Known rows, with every step that occurs:
bimu/romi/likun: 0.46 0.33 0.72 -2.43 -0.52 -0.79 2.32 -0.45 0.29 -1.64 -0.91 -1.55 0.97
 1.92 -0.56 0.75 2.54 2.73 0.32 1.38 5.31 -0.98 -1.92 2.04 1.54
dute/dumozu/fozola/likun: 4.36 -1.39 0.70 1.35 -2.45 0.36 1.15 -0.26 -2.13 -1.32 -0.12 3.22 -0.75
 -0.04 2.29 -2.96 0.72 -0.53 1.51 0.65 1.22 4.58 -0.38 1.28 -0.91
fozola/likun: 1.96 -0.70 3.30 1.49 1.42 1.65 2.48 -3.73 -0.34 0.44 1.24 2.49 0.12
 -0.24 0.66 1.84 -2.29 0.86 1.61 0.50 4.07 0.52 -0.90 1.72 -0.02
dute/likun: -1.17 3.02 -0.75 -1.35 0.12 0.22 0.08 -4.16 1.20 -0.23 0.36 -0.03 0.07
 -1.17 1.34 2.27 -2.63 -0.83 0.16 -1.79 4.54 -1.89 0.78 -1.22 2.89
likun/fozola/bimu: 0.29 -0.28 0.38 -0.65 -0.28 -0.36 2.86 0.23 -0.90 3.50 0.45 -1.53 -1.07
 0.54 -0.70 3.87 -1.87 -0.16 0.06 -0.62 0.53 0.71 1.53 0.94 -0.62
likun/dute/dumozu/fozola/bimu/romi: 3.23 -0.63 -4.03 -2.16 -0.32 0.19 -2.59 4.18 -1.77 -0.17 -2.95 0.13 1.47
 0.92 -1.39 -1.67 3.15 -0.17 -3.74 -2.44 -1.02 2.71 0.69 -0.93 -1.73
fozola/bimu/dumozu: -1.12 0.61 1.24 1.12 -0.58 0.96 1.73 1.62 0.37 1.65 -0.44 -1.72 -0.50
 0.41 0.14 0.16 -0.50 1.92 -4.34 0.43 0.26 -0.74 1.88 -0.30 -0.85
bimu/dute/dumozu/romi/likun/fozola: 2.73 0.31 2.94 -0.32 -3.99 -1.40 1.80 -0.52 2.31 -2.27 -0.17 -4.41 0.32
 0.57 -0.73 -5.79 2.01 1.54 5.26 2.98 -2.21 1.94 -1.89 -0.62 -0.86
likun/dute: -0.47 0.70 -0.08 -1.65 3.43 3.07 -1.38 -2.20 0.54 0.43 -0.10 1.47 2.09
 -0.53 -1.77 3.09 -3.60 -0.18 0.53 -3.42 2.47 -3.20 0.63 0.85 0.17
fozola/bimu/dute/likun/dumozu/romi: -0.83 2.31 0.75 3.01 1.18 -2.25 -3.89 -2.36 2.55 0.68 1.33 -1.27 -0.35
 -1.39 1.13 -1.14 -1.53 -1.97 -2.35 -0.09 -3.35 -0.88 1.63 -4.75 -1.84
dute/dumozu/fozola/bimu/romi: 3.15 -0.35 -2.27 -1.66 -4.31 -1.29 -0.15 4.39 -2.42 0.03 -2.35 -0.09
 -0.12 0.84 1.26 -2.45 4.66 -0.10 -3.37 -0.24 -0.24 3.80 0.98 -0.24
 -0.60
likun/fozola/dumozu/romi/bimu/dute: -3.86 -1.17 2.10 1.64 -1.53 -1.51 0.81 0.08 1.99 -0.06 0.39 -2.21 -1.45
 -1.00 -2.07 -1.46 0.75 -0.30 -0.88 3.44 -6.85 -0.70 -2.51 -0.58 0.98
romi/bimu/dumozu: -2.92 0.57 -0.76 -0.77 -0.08 1.06 0.52 0.39 -0.11 -0.64 0.45 -0.37 0.65
 0.14 -0.67 1.25 0.16 2.02 -3.41 1.01 1.40 -2.36 1.29 1.46 1.75
romi/bimu/fozola: -2.63 0.00 -1.56 -1.64 1.42 2.11 0.42 -0.16 -0.47 -0.78 1.68 3.49 1.31
 1.12 -1.05 1.00 2.54 -0.62 -0.84 -1.52 2.33 -1.80 -0.01 1.28 1.01
dute/dumozu/romi/bimu: 1.17 -0.57 -1.24 -0.65 -2.35 1.83 -1.25 -0.17 -1.33 0.26 1.49 1.35 2.33
 -1.26 0.07 -2.43 1.90 -1.70 1.89 1.47 -0.72 0.33 1.85 2.16 2.26
fozola/likun/dumozu: 2.66 -1.38 1.98 1.71 3.20 0.67 -0.94 -3.02 -1.59 0.30 1.49 2.31 -0.75
 -0.63 1.93 3.14 -3.57 0.94 3.25 0.09 1.80 0.31 0.71 0.96 -1.51
dute/likun/fozola/bimu/romi: 0.40 2.13 -2.27 -2.97 -0.62 -2.77 0.40 -0.32 0.62 1.38 -1.32 -4.21 -0.86
 0.29 -0.42 3.33 0.32 1.23 -1.72 -1.25 1.51 0.82 -0.24 -2.80 1.66
romi/bimu/dute/likun/dumozu/fozola: -2.51 1.93 -3.67 -0.01 0.59 -3.97 -3.97 -1.88 0.25 -3.07 1.47 1.78 -1.58
 -0.12 0.57 1.45 0.04 -2.60 -5.06 -0.44 -0.12 -0.34 0.72 -3.10 -0.27
likun/fozola/dumozu: -1.63 -0.65 1.68 -0.36 -1.15 -0.33 2.21 0.36 -0.36 1.19 -1.13 -2.44
 -2.66 -1.06 0.06 2.51 -2.35 0.92 2.14 0.58 -2.26 -0.57 -1.01 0.77 1.59
dumozu/romi/bimu/dute: -2.59 0.45 2.44 1.03 -0.18 0.50 -0.30 -2.41 2.06 -0.50 2.09 1.54 1.93
 -0.81 -1.68 -1.37 1.28 -1.18 -2.04 1.52 -1.27 -2.04 -0.50 0.31 0.48
dumozu/romi: -1.16 0.25 2.64 0.79 -0.61 1.87 -0.24 -1.04 0.97 1.29 0.54 1.69 1.52
 -1.86 1.04 -0.20 -1.60 -1.07 2.65 -0.17 -1.14 -1.87 0.96 1.18 1.64
likun/fozola: -0.09 0.45 1.29 -2.13 -0.41 0.30 1.47 -1.11 -0.12 1.07 0.06 -0.86 -0.93
 -0.48 0.04 3.87 -2.79 0.88 3.50 -1.26 0.89 -1.08 0.57 1.32 1.23
bimu/dute: -0.62 2.17 3.94 -0.28 -0.27 0.61 1.14 -3.35 2.58 -1.23 0.34 0.24 0.30
 -0.03 -0.38 0.37 -1.01 0.89 -1.47 -0.62 2.40 -2.26 -0.44 -0.34 -0.69
bimu/fozola/dumozu: -3.11 0.00 1.52 0.62 -0.06 1.99 1.30 1.42 0.54 -0.64 -1.06 1.10 -1.40
 -0.07 0.60 -1.19 1.22 0.49 0.34 -0.96 -1.61 -1.86 -1.52 -0.75 0.64

Rows:
1.17 -0.64 -2.19 -1.49 3.42 -0.14 0.87 0.79 0.37 0.66 -0.57 -2.04 2.37
 2.84 -3.70 1.25 1.99 1.66 -3.39 0.01 4.58 -0.07 -1.34 0.78 -1.73 | fozola/bimu/romi/likun/dute
4.42 -0.64 -3.40 -2.66 0.75 0.40 0.20 1.49 -0.62 -0.50 -1.49 -3.28 2.94
 2.53 -2.99 -1.97 3.41 1.88 -1.69 0.40 4.02 2.00 -0.70 0.31 -1.44 | fozola/bimu/romi/likun/dute/dumozu
1.08 -0.42 3.12 1.38 2.11 2.56 2.08 -1.84 0.31 -0.94 1.06 3.82 0.28 0.91
 0.39 -0.68 0.57 1.03 2.43 -1.15 2.48 0.41 -2.16 -0.02 -1.43 | bimu/fozola/likun
-3.23 1.45 -4.00 0.07 2.63 -0.12 -5.35 -0.60 0.13 -1.21 2.47 2.41 0.56
 -1.12 0.96 -0.65 1.14 -2.33 1.56 -1.91 -2.95 -2.43 0.97 -2.58 1.78 | dute/likun/dumozu/romi/bimu/fozola
3.15 -0.69 -3.69 -3.37 -0.73 -0.49 -1.67 2.99 -1.07 -3.63 -2.66 -0.77
 1.88 1.96 -1.19 -3.00 4.18 1.17 0.05 -0.72 1.75 1.87 -1.88 0.47 -0.38 | bimu/romi/likun/dute/dumozu/fozola
0.55 0.64 0.34 -1.48 -0.15 -0.23 1.21 0.76 -0.45 1.80 -0.92 -0.82 0.75
 0.68 -0.35 1.89 1.69 1.01 -3.47 -0.48 2.49 0.01 0.72 0.37 0.10 | fozola/bimu/romi
-0.87 2.16 -0.82 0.69 1.28 -0.49 -4.82 -2.24 0.81 0.04 0.90 0.46 0.17
 -2.74 2.63 1.00 -3.54 -1.78 3.27 -1.40 -1.97 -2.40 2.25 -2.28 2.02 | dute/likun/dumozu/romi
-4.14 -0.19 -2.43 0.66 -1.07 -1.98 -0.50 -0.62 0.45 1.09 0.77 -2.47
 -1.75 -2.07 -0.26 0.74 -0.84 -1.64 0.39 2.33 -4.48 -0.54 -1.06 -1.13
 4.54 | dute/likun/fozola/dumozu/romi/bimu
0.71 0.07 0.44 -3.66 -1.02 -2.10 2.60 0.35 0.13 -1.16 -1.41 -3.81 -0.04
 1.80 -1.29 2.21 1.69 3.58 3.19 1.02 3.10 0.22 -2.61 1.29 1.37 | bimu/romi/likun/fozola
1.73 -0.82 1.69 1.68 3.85 1.75 -1.40 -1.11 -1.27 -1.45 1.04 3.63 -0.53
 0.54 1.52 0.68 -0.67 1.29 4.25 -1.66 0.08 -0.10 -0.61 -0.55 -2.70 | bimu/fozola/likun/dumozu
2.41 -0.02 -0.33 -0.91 0.66 3.80 -3.48 -0.23 0.56 0.06 -0.50 0.59 3.42
 -1.79 -0.75 -2.95 -1.21 -0.74 4.45 -2.07 -2.12 -1.17 1.41 0.25 0.58 | likun/dute/dumozu/romi
-2.46 0.88 3.27 1.56 -1.52 1.94 -0.81 1.40 1.77 0.07 -0.89 -0.96 0.99
 -1.92 1.15 -2.21 -0.90 1.89 1.08 0.47 -3.92 -2.64 0.79 -0.32 1.22 | bimu/dumozu/romi
-1.36 -1.50 1.06 0.26 -1.26 -1.83 4.71 0.59 -0.11 0.26 -0.56 -3.60 -2.92
 1.02 -0.70 1.16 -0.49 1.66 2.46 3.34 0.39 0.67 -2.52 1.75 1.12 | romi/likun/fozola/dumozu
2.15 -0.22 -2.62 -1.69 -0.32 1.88 -2.79 1.37 -1.31 -1.30 -1.33 2.42 1.11
 -0.29 -0.13 -1.30 -0.62 -1.34 0.67 -3.04 -0.35 0.89 1.00 0.32 -0.63 | likun/dute/dumozu/fozola
-0.80 -0.75 -0.52 1.29 -1.19 -0.92 1.66 1.86 -1.54 2.17 0.33 2.91 -1.22
 0.67 0.97 1.17 0.21 -2.76 -4.25 -0.65 0.63 1.97 1.78 0.93 -1.14 | dumozu/fozola/bimu
0.66 -1.03 -0.21 -0.32 -0.33 -2.13 5.20 0.18 -0.57 2.50 1.17 -2.63 -1.22
 2.65 -1.28 2.31 -0.10 0.43 0.46 2.07 3.21 2.08 -0.37 1.94 -1.27 | romi/likun/fozola/bimu
-0.34 0.09 0.51 2.17 0.37 -2.49 -1.34 1.27 -0.44 0.14 0.48 1.55 -2.30
 0.65 0.88 0.49 0.11 -1.67 -4.76 -0.54 -2.82 1.07 1.88 -2.14 -4.68 | likun/dumozu/fozola/bimu/dute
-0.33 2.61 -1.82 -1.07 1.73 -0.87 -3.37 -3.32 -0.12 -0.78 0.68 -0.17
 -0.94 -1.68 2.33 3.83 -3.92 -0.61 1.41 -2.15 2.35 -2.32 2.36 -1.82 1.63 | dute/likun/dumozu
0.43 -0.65 -2.05 -1.47 -0.11 -3.45 -1.52 2.83 -2.12 -2.65 -1.24 0.34
 -1.05 1.69 1.51 1.08 2.64 1.21 0.12 0.41 0.77 0.73 -0.96 1.01 -0.64 | bimu/romi/likun/dumozu/fozola
-0.24 -1.08 -1.63 0.45 0.35 -2.41 -0.37 1.43 -2.13 -1.45 0.60 2.03 -1.80
 1.46 1.88 1.21 -0.43 -0.88 0.99 0.83 1.26 0.78 0.76 1.84 -1.38 | romi/likun/dumozu/fozola
2.19 0.24 -1.08 -1.23 -3.99 0.52 -0.02 1.44 -1.73 -1.28 -0.96 2.06 -0.53
 -0.37 2.45 -1.81 0.91 -1.26 0.92 -1.14 0.33 2.12 1.36 1.04 0.48 | dute/dumozu/fozola
-3.43 -0.63 2.85 2.32 -0.45 2.18 -0.17 2.50 1.44 -0.01 -0.85 1.43 -0.50
 -1.43 0.93 -3.83 1.66 -0.74 2.25 0.11 -6.02 -1.84 -1.95 -1.10 0.91 | bimu/fozola/dumozu/romi
5.50 -1.05 0.47 0.13 2.56 3.63 -0.86 -2.97 -0.93 -0.71 0.05 1.27 2.20
 -0.40 -0.97 -1.06 -2.17 1.06 2.89 -1.11 2.99 1.53 -0.43 0.79 -1.51 | fozola/likun/dute/dumozu
-1.79 -0.87 -1.43 0.61 1.66 0.40 -3.49 -0.27 -1.74 1.25 2.44 2.35 1.16
 -1.65 0.44 2.04 -1.11 -1.99 1.83 0.45 -2.69 -2.18 2.55 2.00 1.12 | likun/dumozu/romi/bimu
-3.98 1.55 -1.23 -0.50 -0.76 -3.15 0.87 -3.07 2.25 -1.60 0.25 -3.76
 -2.69 -0.45 -1.85 1.32 -0.42 0.06 -3.77 1.94 -1.05 -0.75 -2.48 -3.07
 2.16 | romi/bimu/dute/likun/fozola/dumozu
2.78 -1.01 -3.59 -0.23 0.19 1.10 -1.52 2.53 -1.94 0.83 -0.91 1.67 0.84
 0.60 -0.86 -1.53 0.33 -2.45 -2.89 -2.27 -0.63 2.72 2.03 -0.14 -2.59 | likun/dute/dumozu/fozola/bimu
-0.12 1.19 3.18 1.25 -0.13 -0.20 2.47 -1.98 1.94 1.04 0.91 -0.25 -0.09
 0.74 -1.04 0.30 -0.08 -0.18 -4.98 0.26 2.17 -0.42 0.58 -0.90 -2.44 | fozola/bimu/dute
-2.31 1.47 -0.76 -0.68 -1.06 -1.61 1.02 -1.53 1.17 0.31 -1.08 -3.52
 -3.32 -1.47 0.79 2.67 -3.19 0.29 1.42 0.19 -0.90 -0.87 -1.00 -2.06 3.27 | dute/likun/fozola/dumozu
-0.20 -0.29 -0.82 -0.71 -1.67 -1.72 0.57 3.34 -1.41 0.94 -1.70 1.37
 -0.55 0.69 0.53 0.94 3.10 -0.59 -5.06 -0.68 0.10 1.87 0.17 0.08 -0.49 | dumozu/fozola/bimu/romi
-0.77 -0.52 2.23 1.20 -0.66 0.25 2.25 -1.04 1.13 0.19 1.42 0.42 1.60
 0.24 0.29 -1.75 0.32 -0.68 3.18 2.20 1.61 -0.81 -0.87 2.35 1.26 | dumozu/romi/likun
3.01 1.31 2.03 0.29 -2.49 0.61 1.79 -1.24 1.11 0.22 0.31 -1.62 0.30 0.69
 -0.31 -3.18 1.65 0.01 -3.10 0.80 1.69 1.69 1.44 -1.18 -2.44 | fozola/bimu/dute/dumozu
-2.27 -1.35 2.82 1.30 -1.68 -0.03 0.86 1.48 0.51 1.96 -1.12 -1.77 -1.77
 -2.47 0.49 0.06 -1.98 -0.23 3.99 1.66 -6.70 -0.81 -1.20 0.28 2.21 | likun/fozola/dumozu/romi
-1.62 -0.98 -0.19 2.78 2.26 1.21 -0.05 2.52 1.94 1.45 -0.04 -2.44 2.42
 1.01 -2.65 -3.28 0.36 1.45 -2.46 1.64 -1.88 -0.66 -0.31 -0.50 -2.02 | fozola/bimu/dumozu/romi/likun/dute
1.22 -1.35 2.86 3.36 3.31 2.01 -2.76 -0.22 -0.46 -0.60 1.47 3.96 0.47
 -1.12 1.79 -2.04 -0.31 0.28 5.89 -0.72 -4.42 -0.16 -1.06 -1.03 -2.22 | bimu/fozola/likun/dumozu/romi
1.05 -1.72 1.94 2.36 0.25 -0.17 2.00 -1.25 -1.33 -0.12 0.55 4.59 -1.05
 0.09 1.81 0.65 -1.14 -0.79 -0.11 0.54 1.96 2.46 -1.23 1.56 -0.87 | dumozu/fozola/likun
-0.93 -1.20 0.68 -1.74 -1.73 -2.63 3.48 2.02 0.06 -0.96 -2.45 -5.43
 -2.15 1.34 -0.94 1.13 2.13 3.69 1.61 3.24 -0.23 0.66 -3.91 0.94 1.65 | bimu/romi/likun/fozola/dumozu
-0.59 0.97 -4.20 1.21 0.58 -3.23 -2.64 0.49 -1.64 0.99 0.57 1.38 -2.51
 -0.20 2.62 2.45 -1.80 -3.38 -3.61 -1.70 -0.36 1.28 2.88 -2.32 -0.72 | dute/likun/dumozu/fozola/bimu
-2.36 -1.98 0.72 2.14 2.14 1.16 0.24 0.46 1.64 0.37 -0.09 -0.87 0.93
 -0.34 -2.02 -2.26 -0.86 -0.41 1.45 2.25 -2.29 -1.77 -2.56 0.99 0.52 | fozola/dumozu/romi/likun/dute
2.95 -1.66 -4.32 0.19 -0.08 -0.40 0.65 2.58 -1.79 -0.01 -0.28 0.44 0.90
 2.75 -1.60 -2.81 1.98 -1.79 -2.35 0.20 2.00 4.04 0.31 1.04 -2.91 | romi/likun/dute/dumozu/fozola/bimu
3.07 0.63 -1.38 -2.64 1.09 3.66 -2.15 -1.29 -0.25 -0.60 -0.84 0.29 2.66
 -0.70 -1.12 -0.16 -1.92 0.38 2.50 -2.86 2.13 -1.04 1.49 0.52 -0.06 | likun/dute/dumozu
-2.06 0.13 2.41 3.10 -1.16 1.31 0.25 2.62 1.14 2.63 -0.12 -1.41 0.57
 -0.84 0.60 -2.59 0.03 0.82 -2.45 1.23 -3.99 -0.71 1.58 -0.60 -0.29 | fozola/bimu/dumozu/romi
